What can hang from each mark
J593: J225 J337 J364 J745 J828 J896
J225: J893
J337: J550 J593 J893
J745: J550 J893
J896: J570 J593
J364: J550 J893
J570: J488
J826: J550
J550: J225 J337 J896
J893: J337 J896

Each row was made from one small tree. The marks that hang from a mark follow it in brackets, in the order of their numbers. Every link used is in the known rows. Write each row's tree.
In the rows, zero is written as 128.
Known rows
J896[J593[J225 J364 J745[J550]]]: [110 148 150 106 133 158 139 112  83 126 143 185 134  96 178 100 123 147
 135 135 153 224 163 157  81 102 130 147 154 133 124 143  98 139 116 140
 132  48]
J745[J893[J337[J593[J364]] J896[J570]]]: [102 166 120 120 194 147 145 122  96 129 129 153 143  60 168 105 114 142
 142 124 155 146 157 150 108 110 163 148 161 123 156 116 127 103 150 149
 124  55]
J826[J550]: [126 107 132 126 120 142 132 139 137 104 127  94 133 125 132 129 132 116
 128 125 134 152 110 135 133 140 126 125 127 135 131 135 117 132 148 127
 125 150]
J337[J550 J593[J828] J893]: [124 158 101 128 157 146 143 150  95 152 135 240 130  91 143 105 102 135
 142 139 137 159 139 159  92 119 155 108 155 139 137 159 117 159 125 143
 120  84]
J745[J893[J337 J896[J593[J364]]]]: [104 161 135 125 170 138 152  94  96 129 123 165 144  88 154 110 111 142
 125 133 147 179 175 137  98 100 140 134 149 129 141  99 132 107 128 132
 131  61]
J593[J225 J337[J893] J364[J550]]: [106 170 128  87 178 187 146 134  43 113 136 192 138  64 175  91 129 152
 152 132 171 189 180 202  79 117 149 152 164 138 148 130  75 173 105 154
 130  23]
J225[J893]: [121 145 126 131 152 138 133 119 110 137 131 142 131  97 118 121 115 136
 131 126 131 149 142 141 135 124 154 111 136 147 130 127 120 130 130 135
 125 104]
J593[J225 J745]: [121 128 141 104 154 161 135 136  99 119 136 136 132 111 168 108 132 142
 137 123 154 164 151 160 107 120 146 152 143 129 134 133  98 144 128 143
 128  73]
J550[J225[J893] J337 J896[J593]]: [102 129 110 146 156 153 162  96 154 132 118 159 126  69  80 119 112 128
 123 176 172 211 153 171 115 116 125 128 152 159 125 125 151 163 185 128
 130 131]
J225[J893[J337[J550 J593] J896[J570]]]: [103 171 110 121 186 133 142 127  77 133 142 177 143  44 123 110 116 143
 162 137 146 179 153 148 122 114 164 131 161 149 162 136 120 117 139 150
 119  49]
J745[J893[J337[J593] J896]]: [108 162 118 132 179 144 150 114 102 142 121 162 139  80 156 107 109 144
 136 130 144 141 158 142 108 110 157 125 150 124 155 102 131 110 144 141
 125  73]
J896[J570 J593[J337 J364[J550] J828]]: [ 97 138 151  96 133 132 122 145  87 114 141 175 134  57 143 123 130 123
 123 110 160 198 145 152  92 122 129 165 152 124 129 188  97 143 125 142
 130  62]
J550[J225 J337[J893] J896[J593]]: [106 132 104 143 153 162 166  97 160 126 118 178 127  91  87 118 109 126
 128 185 177 202 157 171 103 113 114 133 151 148 125 121 164 176 181 130
 130 135]
J550[J225[J893] J337 J896[J570 J593]]: [ 96 130 111 139 162 151 154 108 154 122 127 145 131  49  79 124 116 123
 132 170 182 216 147 170 124 121 134 142 157 157 129 144 155 152 196 136
 124 124]
J337[J550[J225 J896[J570 J593[J828]]]]: [114 119 114 132 128 117 145 130 124 122 133 150 135  81 105 128 138 122
 123 149 160 205 141 155 110 126 127 141 149 148 128 155 142 137 148 116
 127 106]
J826[J550[J225 J896[J570]]]: [116  95 119 131 133 146 143 140 158  95 124  56 135  90 114 133 147 111
 125 134 163 165 111 160 139 145 130 151 139 142 138 138 137 137 185 126
 125 150]
J225[J893[J337[J550[J896]]]]: [111 150 114 125 158 139 155 109  84 121 127 159 137  76 122 115 114 152
 158 156 144 188 153 162 126 116 153 110 149 164 151 111 115 104 136 134
 128  74]
J225[J893[J337 J896[J570 J593]]]: [ 96 162 136 121 166 126 139 107  96 128 137 157 144  62 107 122 118 136
 143 131 144 188 160 130 126 109 147 140 147 142 145 131 134 115 138 143
 124  58]
J896[J570[J488]]: [118 133 130 116 127 129 106 154 132  99 139 111 134  64 121 129 132 113
 154 121 149 128 115 134 150 145 136 159 133 124 135 161 136 126 147 140
 116 101]
J896[J570]: [120 128 128 120 134 125 118 145 127 114 140 110 133 103 127 134 133 121
 142 122 141 135 120 126 140 134 139 149 134 126 133 152 133 116 141 137
 121 119]
J225[J893[J337[J550]]]: [113 152 113 123 157 143 145 116  76 122 137 179 136  84 127 113 102 151
 160 153 142 191 149 149 127 121 147 110 146 161 147 118 108 102 131 139
 126  79]
J364[J550[J225] J893]: [113 139  96 127 142 145 140 138  92 145 124 193 135  44 117 117 112 134
 118 144 163 165 176 168 113 146 135 110 140 142 156 149 111 152 137 129
 127 112]
J745[J550[J896[J570 J593]] J893]: [108 152 133 138 121 134 150 107 101 135 120 138 143  70 146 117 125 145
 140 140 148 205 157 153 111 112 167 104 148 144 137 129 138 115 140 121
 120  79]
J570[J488]: [126 134 130 123 120 133 113 141 133 107 128 130 130  80 122 122 127 117
 144 128 138 120 120 138 140 142 122 140 127 127 130 139 132 140 136 131
 123 106]
J896[J593[J337[J893] J745]]: [114 147 137 101 146 166 137 107  98 121 142 191 129 116 146 115 110 143
 127 134 169 205 160 149 101 104 129 142 143 132 134 146 119 150 115 149
 132  58]
J550[J225 J337[J593[J364 J828]] J896]: [108 114 108 141 175 156 159 139 166 134 109 158 117  64 119 108 123 121
 118 155 164 146 126 190  91 126 126 157 165 136 131 137 129 178 201 137
 132 141]
J225[J893[J896[J593[J745 J828]]]]: [113 144 153 125 166 121 138 113 105 146 127 165 137  78 108 120 126 128
 105 109 132 174 164 136 106 109 153 130 144 139 126 140 121 165 121 132
 126  69]
J896[J570 J593]: [110 139 134 121 114 122 118 123 132 125 146 140 135 105 123 137 125 120
 132 128 148 175 131 114 131 119 124 146 132 123 123 164 146 111 135 136
 125 104]
J745[J893[J337[J550[J225] J593] J896]]: [110 160  98 133 184 147 155 118  88 138 129 187 140  70 150 101 105 146
 141 148 158 177 164 151 102 115 152 124 158 138 157 106 131 114 146 136
 123  74]
J745[J550[J225 J896] J893[J337[J593]]]: [102 150  99 145 148 166 168 114 101 137 118 168 133  55 159  98 100 161
 153 164 164 194 150 177 103 120 160 110 160 147 156 100 126 107 177 134
 124  89]
J593[J225 J337[J893] J364 J745 J896]: [111 168 141  95 210 207 138 131  64 111 126 201 142  98 170  83 142 157
 143  97 155 196 175 190  85  98 153 203 170 119 147 123  74 209  98 154
 131   4]
J893[J337[J550 J593[J745 J896]]]: [113 155  99 120 155 154 138 131  87 126 133 214 134  98 150 104 111 155
 169 145 139 185 136 145 112 111 134 145 153 128 162 129 103 122 128 141
 129  69]
J337[J550[J225 J896[J570]]]: [123 122 100 130 142 125 145 132 120 114 133 122 134  85 110 125 143 128
 139 155 162 183 139 161 123 132 134 140 149 152 141 138 140 132 148 119
 125 113]
J826[J550[J337]]: [121 104 129 129 133 153 138 142 144  98 123 114 131 117 121 125 120 113
 140 149 143 169 108 142 125 143 121 123 133 141 133 139 115 150 170 132
 123 171]
J826[J550[J225[J893]]]: [120 110 116 135 143 160 138 136 136 110 133 108 132  96 118 122 116 119
 121 133 154 179 119 151 137 146 131 126 137 150 130 133 119 143 170 132
 124 151]

Write each row's tree
[118 147 128 135 131 131 101 148 137 115 123 138 142  85  94 128 146 116
 149  99 117 133 116 119 153 134 132 174 132 108 134 148 136 166 125 123
 117 104] : J593[J896[J570[J488]]]
[117 163 128 123 157 128 151 120  79 138 134 219 147  96 116 110 128 130
 130 140 136 205 179 146  83 106 142 124 151 142 130 139 132 179  98 126
 122  55] : J337[J550 J893[J896[J593[J225 J828]]]]
[117 157 109 137 145 139 114 145 139 151 129 165 132 100 123 121 134 128
 143 104 119 122 112 126 137 119 144 158 142 102 141 153 132 151 134 139
 121 106] : J337[J593[J896[J570]]]
[116 134 103 139 183 161 150 126 138 123 125 185 130  95  89 112 105 120
 130 168 162 170 154 152 105 132 118 141 151 139 131 120 148 195 172 136
 121 147] : J550[J225 J337[J893[J896]]]
[108 167 135 119 161 138 139 116 107 132 138 169 146  91 118 120 130 125
 133 127 146 170 171 135 109 107 145 149 145 126 132 137 151 164 119 141
 120  61] : J337[J893[J896[J570 J593[J225]]]]
[115 170  98 129 151 147 123 152  94 147 139 199 141  84 138 104 141 138
 164 121 128 175 131 147 117 116 153 156 156 120 149 158 113 153 117 137
 116  67] : J337[J550 J593[J225 J896[J570]]]
[111 126 140 115 130 124 140 109 139 117 128 104 134  90 127 134 147 128
 127 132 159 173 145 150 123 107 139 151 141 131 134 147 144 126 142 130
 132  80] : J550[J896[J570 J593[J745]]]
[108 120 116 134 128 128 142 113 160 124 131 106 131  83 101 134 141 120
 117 144 170 177 138 150 128 121 121 159 142 134 127 141 164 130 167 125
 131 116] : J550[J225 J896[J570 J593]]
[107 148 129 125 171 131 150 123 101 135 114 167 144  74 120 118 124 138
 124 129 139 138 175 144 115 121 139 138 142 134 167 119 126 121 134 139
 128  76] : J364[J893[J337 J896]]
[122 133 137 100 177 175 139 127  84 112 130 144 129 103 178 107 115 151
 126 119 175 176 157 168 107 119 158 141 150 135 148 127  93 137 128 148
 129  62] : J593[J337 J745[J893]]
[102 145 136 114 157 120 126 139 110  94 131 122 144  53 114 124 135 122
 160 127 147 139 140 129 131 131 129 172 142 124 157 129 137 120 148 141
 120  69] : J893[J337 J896[J570[J488]]]
[100 158 125 133 141 164 152 139  71 142 123 203 137  66 184  92  91 161
 159 139 142 189 146 162  92 121 170 107 157 137 149 121  95 105 153 142
 118  71] : J745[J550 J893[J337[J593[J225 J828]]]]
[115 153 134 126 176 120 131 124 106 135 131 123 142  70 103 125 136 126
 129 112 132 146 153 135 134 122 163 136 144 141 139 136 132 146 130 137
 119  81] : J225[J893[J896[J570]]]
[119 127 121 116 162 157 144 157  86 117 132 204 129  98 122 109 115 133
 123 131 161 189 145 170  91 136 138 141 154 147 134 152 101 176 132 138
 123  91] : J593[J337[J550[J225] J893] J828]
[129 127 127  93 161 158 135 137  69 105 140 162 128 109 159 109 129 148
 142 135 167 197 147 165 103 124 139 143 151 147 153 146  87 145 112 143
 129  60] : J593[J337[J550] J745]
[108 137 102 128 159 146 160 124  98 126 118 180 138  67 124 113 115 147
 137 159 162 177 169 172 116 128 135 128 149 156 167 122 123 104 148 135
 130  86] : J364[J893[J337[J550[J225 J896]]]]
[120 169 106 114 180 167 134 140  76 142 137 220 137  86 176  85 137 151
 152 120 137 190 151 173  89 103 151 166 170 123 149 145  85 171 105 142
 128  35] : J337[J550 J593[J225 J364 J745 J896]]
[104 147 137 112 133 141 136 116 131 103 126 123 137  57 112 127 144 124
 144 135 171 170 143 164 129 115 139 158 144 135 141 149 151 143 141 140
 126  53] : J550[J896[J570[J488] J593[J337[J893]]]]
[105 164 151  98 206 169 145 125  63 120 131 144 139  64 157  92 149 146
 130 105 155 174 171 185  91 109 161 174 167 143 146 120  84 163 114 155
 129  15] : J593[J225[J893[J896]] J337 J364]
[113 156 120 121 154 119 142 130  78 151 112 180 146  42 111 120 136 130
 115 126 137 144 191 157 105 131 149 111 140 135 164 144 114 167 109 124
 125  79] : J364[J550 J893[J896]]
[110 135 151 105 181 167 120 166  94 110 120 190 139  92 123 114 135 133
 128  79 144 176 142 157 107 121 158 191 155 113 142 168  89 213 122 145
 121  55] : J593[J337[J893] J745 J828 J896[J570]]
[116 139 116 140 160 169 133 132 103 129 120 205 134  88 106 104 115 145
 144 134 134 219 145 149 113 125 140 145 153 136 138 133 101 207 144 126
 119 112] : J593[J745[J550[J225[J893] J337]] J896]
[114 143 114 133 166 161 143 148 134 141 122 219 122  93 125 109  92 126
 142 151 143 142 128 156  98 124 141 122 151 129 131 151 123 178 166 151
 120 132] : J550[J337[J593[J828] J893]]
[109 149  87 153 181 175 136 133 144 151 126 210 124  73  91 105  97 131
 140 150 148 174 128 156 124 128 134 142 156 134 134 138 129 186 180 143
 120 143] : J550[J225[J893] J337[J593[J896]]]
[103 132 104 123 134 135 152 115 106 105 137 158 136  85 121 122 120 142
 158 171 168 212 145 152 118 120 117 143 149 150 150 126 136  92 156 130
 131  90] : J893[J337[J550[J225 J896[J570 J593]]]]
[120 100 137 103 166 151 150 153  92 106 123 154 125  85 140 110 139 137
 114 124 175 198 145 189  85 131 142 161 160 149 143 154  85 173 142 133
 132  74] : J593[J337[J550[J225 J896]] J745 J828]
[113 149 135 123 138 138 137 104 117 141 131 186 134  98 142 117 118 132
 108 129 142 173 163 142 105 108 121 137 141 131 129 144 129 121 118 137
 136  82] : J896[J593[J364[J893]]]
[122 173  98 110 195 149 142 137  78 138 148 214 141  66 149 101 119 139
 156 140 161 179 165 163  96 108 167 134 168 136 160 158 125 170 119 154
 116  36] : J337[J550 J593[J745] J893[J896[J570]]]
[117 125 103 128 125 129 146 123 116 128 119 128 130  68 109 127 138 130
 126 152 155 159 153 169 115 135 127 121 138 140 140 126 125 158 143 112
 132 123] : J364[J550[J225 J896]]
[101 167 111 130 167 154 131 128 103 138 134 180 136  69 122 113 107 147
 161 125 133 160 133 142 140 115 157 140 149 134 152 132 116 118 147 151
 122  75] : J225[J893[J337[J593[J896[J570]]]]]
[117 129  96 138 168 174 147 130 140 119 130 191 124 104 102 112  90 125
 139 176 168 175 142 157 112 137 117 133 148 143 127 126 141 177 178 140
 122 159] : J550[J225 J337[J893]]
[103 142 134 116 162 117 136 131 106 106 130 121 143  83 119 127 136 129
 150 129 140 145 144 123 124 122 132 164 143 124 156 122 134 113 144 138
 124  83] : J893[J337 J896[J570]]
[118 130 163 114 181 141 147 141  73 126 116 173 138  67 182  96 123 140
 106  99 137 179 168 169  64 117 167 141 166 134 130 135  81 173 127 130
 126  56] : J593[J364 J745[J550 J893[J896]] J828]
[118 144  99 139 172 132 142 149 103 160 136 209 129  58 118 105 115 128
 120 129 143 172 138 158  97 129 152 127 161 145 138 158 117 165 146 135
 121  94] : J337[J550[J225[J893[J896]]] J593[J828]]
[111 152 129 130 172 136 150 110  97 126 118 143 143  94 145 114 115 142
 132 132 142 151 165 137 112 114 150 127 144 131 148  93 131 111 136 130
 126  82] : J745[J893[J337 J896]]
[119 152 137 119 167 157 123 129 102 119 116 161 135 119 130 109 152 138
 127  93 122 152 136 148 112 113 127 185 150 114 140 123  98 176 101 130
 133  74] : J593[J337 J364 J896]
